(in the rows, 128 means zero)
Known rows, with every way that one mark hangs from another
{J_749 J_737 {J_869 J_54 J_89 J_119}}: [173  17 123 168 123 140  81 111 150 175 111 143 113 129 164 178 156 142
 169]
{J_869 J_54 J_505 J_749}: [153  61 115 123 116 101 118  90 152 148 137 137 159 106 149 120 158 143
 134]
{J_89 {J_869 J_119}}: [150  67 121 116 125 129 101 127 141 148 143 145 121 109 117 143 124 152
 150]
{J_869 J_119 J_505 {J_749 J_737}}: [165  37 122 142 111 125 120 115 152 182 123 146 142 129 144 113 157 145
 135]
{J_749 {J_869 J_119 J_505}}: [155  61 116 131 111 139 103 132 144 140 120 137 126  97 164 126 155 150
 131]
{J_869 J_54 J_505}: [150  88 117 121 108 104 104 102 144 147 132 131 145 111 161 132 153 141
 118]
{J_680 {J_869 J_749}}: [146  79 113 123 144 130 126 116 143 127 131 116 139 113 138 120 153 143
 141]
{J_737 J_505}: [135 113 108 134 125 136 115 118 135 124 127 117 110 126 128 131 148 142
 110]
{J_680 {J_869 J_54 J_505}}: [148  87 108 126 109 101  99 113 150 148 130 115 146 114 175 131 162 140
 113]
{J_869 J_119 J_749}: [151  47 120 123 131 142 118 114 142 145 128 135 132 112 141 135 148 148
 165]
{J_89 J_869}: [151 105 124 112 135 122 113 117 134 133 146 145 129 108  98 128 121 144
 132]
{J_869 J_54 J_119}: [152  52 119 129 116 130  86 105 144 158 129 129 122 115 175 164 151 143
 155]
{J_54 {J_869 J_119 J_505}}: [151  51 111 134  99 143 110 142 135 148 128 134 143 103 147 118 154 149
 134]
{J_749 J_737}: [159 100 135 141 131 136 111 113 137 161 121 136 119 138 133 129 143 133
 121]
{J_749 {J_869 J_89}}: [155  82 124 136 136 146 116 125 132 115 120 135 122 111 124 149 145 142
 154]
{J_89 J_58 {J_869 J_505}}: [143 113 115 114 115 105 137 115 143 142 109 147 152  97 100 106 148 158
 105]
{J_680 J_737 {J_869 J_89 J_505}}: [153  92 130 130 108 125 117 145 143 135 120  93 136 127 132 134 156 140
 104]
{J_54 {J_869 J_89 J_119 {J_749 J_737}}}: [168   4 114 168 124 156 117 129 140 170 118 145 139 132 112 140 153 145
 179]
{J_54 {J_869 {J_89 J_58} {J_749 J_737}}}: [157  48 114 170 132 153 145 112 138 159  79 146 153 124  92 121 167 149
 150]
{J_869 J_749}: [151  81 125 118 141 133 131 106 139 130 130 133 140 112 122 120 143 142
 146]
{J_680 J_737 {J_869 J_89 J_119}}: [153  56 131 136 117 149  99 146 142 144 117  91 113 132 145 167 153 145
 140]
{J_54 {J_869 J_89 J_119 J_505 J_749}}: [156  11 104 143 105 142 129 139 139 147 130 140 163 107 117 124 160 154
 170]
{J_54 J_869}: [146  88 120 132 130 153 117 125 124 127 127 133 133 107 127 121 143 143
 134]
{J_869 J_54 J_119 {J_749 J_737}}: [167  16 121 154 125 125  94  90 156 188 123 142 129 133 161 149 157 142
 160]

Rows
[157  61 121 141 134 132  96 106 143 128 122 137 126 106 146 167 152 141
 160]
{J_749 {J_869 J_54 J_89}}
[152  93 137 134 125 142 113 137 138 129 116  91 122 133 128 153 147 137
 123]
{J_680 J_737 {J_869 J_89}}
[148  29 108 131 130 112 114  88 158 165 108 152 146  92 125 146 154 166
 163]
{J_89 J_58 {J_869 J_54 J_119 J_749}}
[142  68 114 131 115 148 125 126 137 149  85 133 128 119 130 158 162 155
 164]
{J_869 {J_89 J_58} J_119}
[157  72 124 136 102 111  99 124 151 147 121  92 141 128 154 153 163 140
 109]
{J_680 J_737 {J_869 J_54 J_89 J_505}}
[158  37 105 159 128 123 113 114 153 174 137 146 113 133  98 127 139 152
 131]
{J_89 {J_869 J_119 {J_749 {J_737 J_505}}}}
[158  41 108 178 120 155  99 134 144 159 108 133  94 141 134 159 159 146
 141]
{J_749 {J_737 J_505} {J_869 J_89 J_119}}
[157  46 100 135 113 102 119 112 157 147 133 121 164 115 145 138 166 142
 149]
{J_680 {J_869 J_54 J_89 J_505 J_749}}
[168  50 124 151 111 136  99 127 150 171 113 145 121 118 162 124 157 145
 123]
{J_749 J_737 {J_869 J_119 J_505}}
[145  49 112 125 135 128 132 107 149 151 108 150 141  96 103 127 148 165
 158]
{J_89 J_58 {J_869 J_119 J_749}}
[144  73 127 141 136 140 144 118 147 130  80  97 140 118 113 135 170 152
 128]
{J_680 J_737 {J_869 {J_89 J_58} J_749}}
[164  14 117 163 127 156 112 120 142 172 120 144 133 121 131 122 152 145
 156]
{J_54 {J_869 J_119 {J_749 J_737}}}
[150  73 107 135 123 120 100 116 145 141 127 113 133 126 154 170 155 137
 153]
{J_680 {J_869 J_54 J_89}}
[157  41 111 116 117 108 122 122 151 153 148 152 152  98 109 113 138 156
 146]
{J_89 {J_869 J_119 J_505 J_749}}
[146  68 107 122 102 124 108 143 146 151 126 114 134 114 171 126 159 146
 126]
{J_680 {J_869 J_119 J_505}}
[155  73 108 156 138 115 124 105 151 159 138 146 121 131  82 112 135 145
 113]
{J_89 {J_869 {J_749 {J_737 J_505}}}}
[161  25 110 142 102 124  91 121 153 151 122 138 134 105 167 164 162 151
 162]
{J_749 {J_869 J_54 J_89 J_119 J_505}}
[172  13 120 148 131 109  94  92 159 190 139 158 133 121 128 147 136 148
 159]
{J_89 {J_869 J_54 J_119 {J_749 J_737}}}
[158  44 105 172 124 121 112  94 151 169 123 132 126 149 120 151 161 138
 140]
{J_869 J_54 J_89 {J_749 {J_737 J_505}}}
[166  16 113 159 109 139 120 126 145 178 122 145 151 116 136 105 160 147
 139]
{J_54 {J_869 J_119 J_505 {J_749 J_737}}}
[137  73 116 148 115 144  96 139 145 140 114  76  94 133 158 145 161 148
  93]
{J_680 {J_737 J_505} {J_869 J_119}}
[142  85 105 140 104 141 144 133 131 136  89 136 161 104 109 117 171 153
 130]
{J_54 {J_869 {J_89 J_58} J_505}}
[157  48 116 131 131 122 116  93 146 140 131 135 148 120 125 155 149 140
 175]
{J_869 J_54 J_89 J_749}
[153  25 116 131 127 127 101  95 153 159 131 136 135 108 163 152 154 146
 171]
{J_869 J_54 J_119 J_749}
[138  97 115 150 120 139 113 140 140 124 116  79 106 141 122 151 157 142
  98]
{J_680 {J_737 J_505} {J_869 J_89}}
[155  40 110 163 123 138 112 112 150 172 118 132 110 142 134 129 159 145
 132]
{J_869 J_119 {J_749 {J_737 J_505}}}
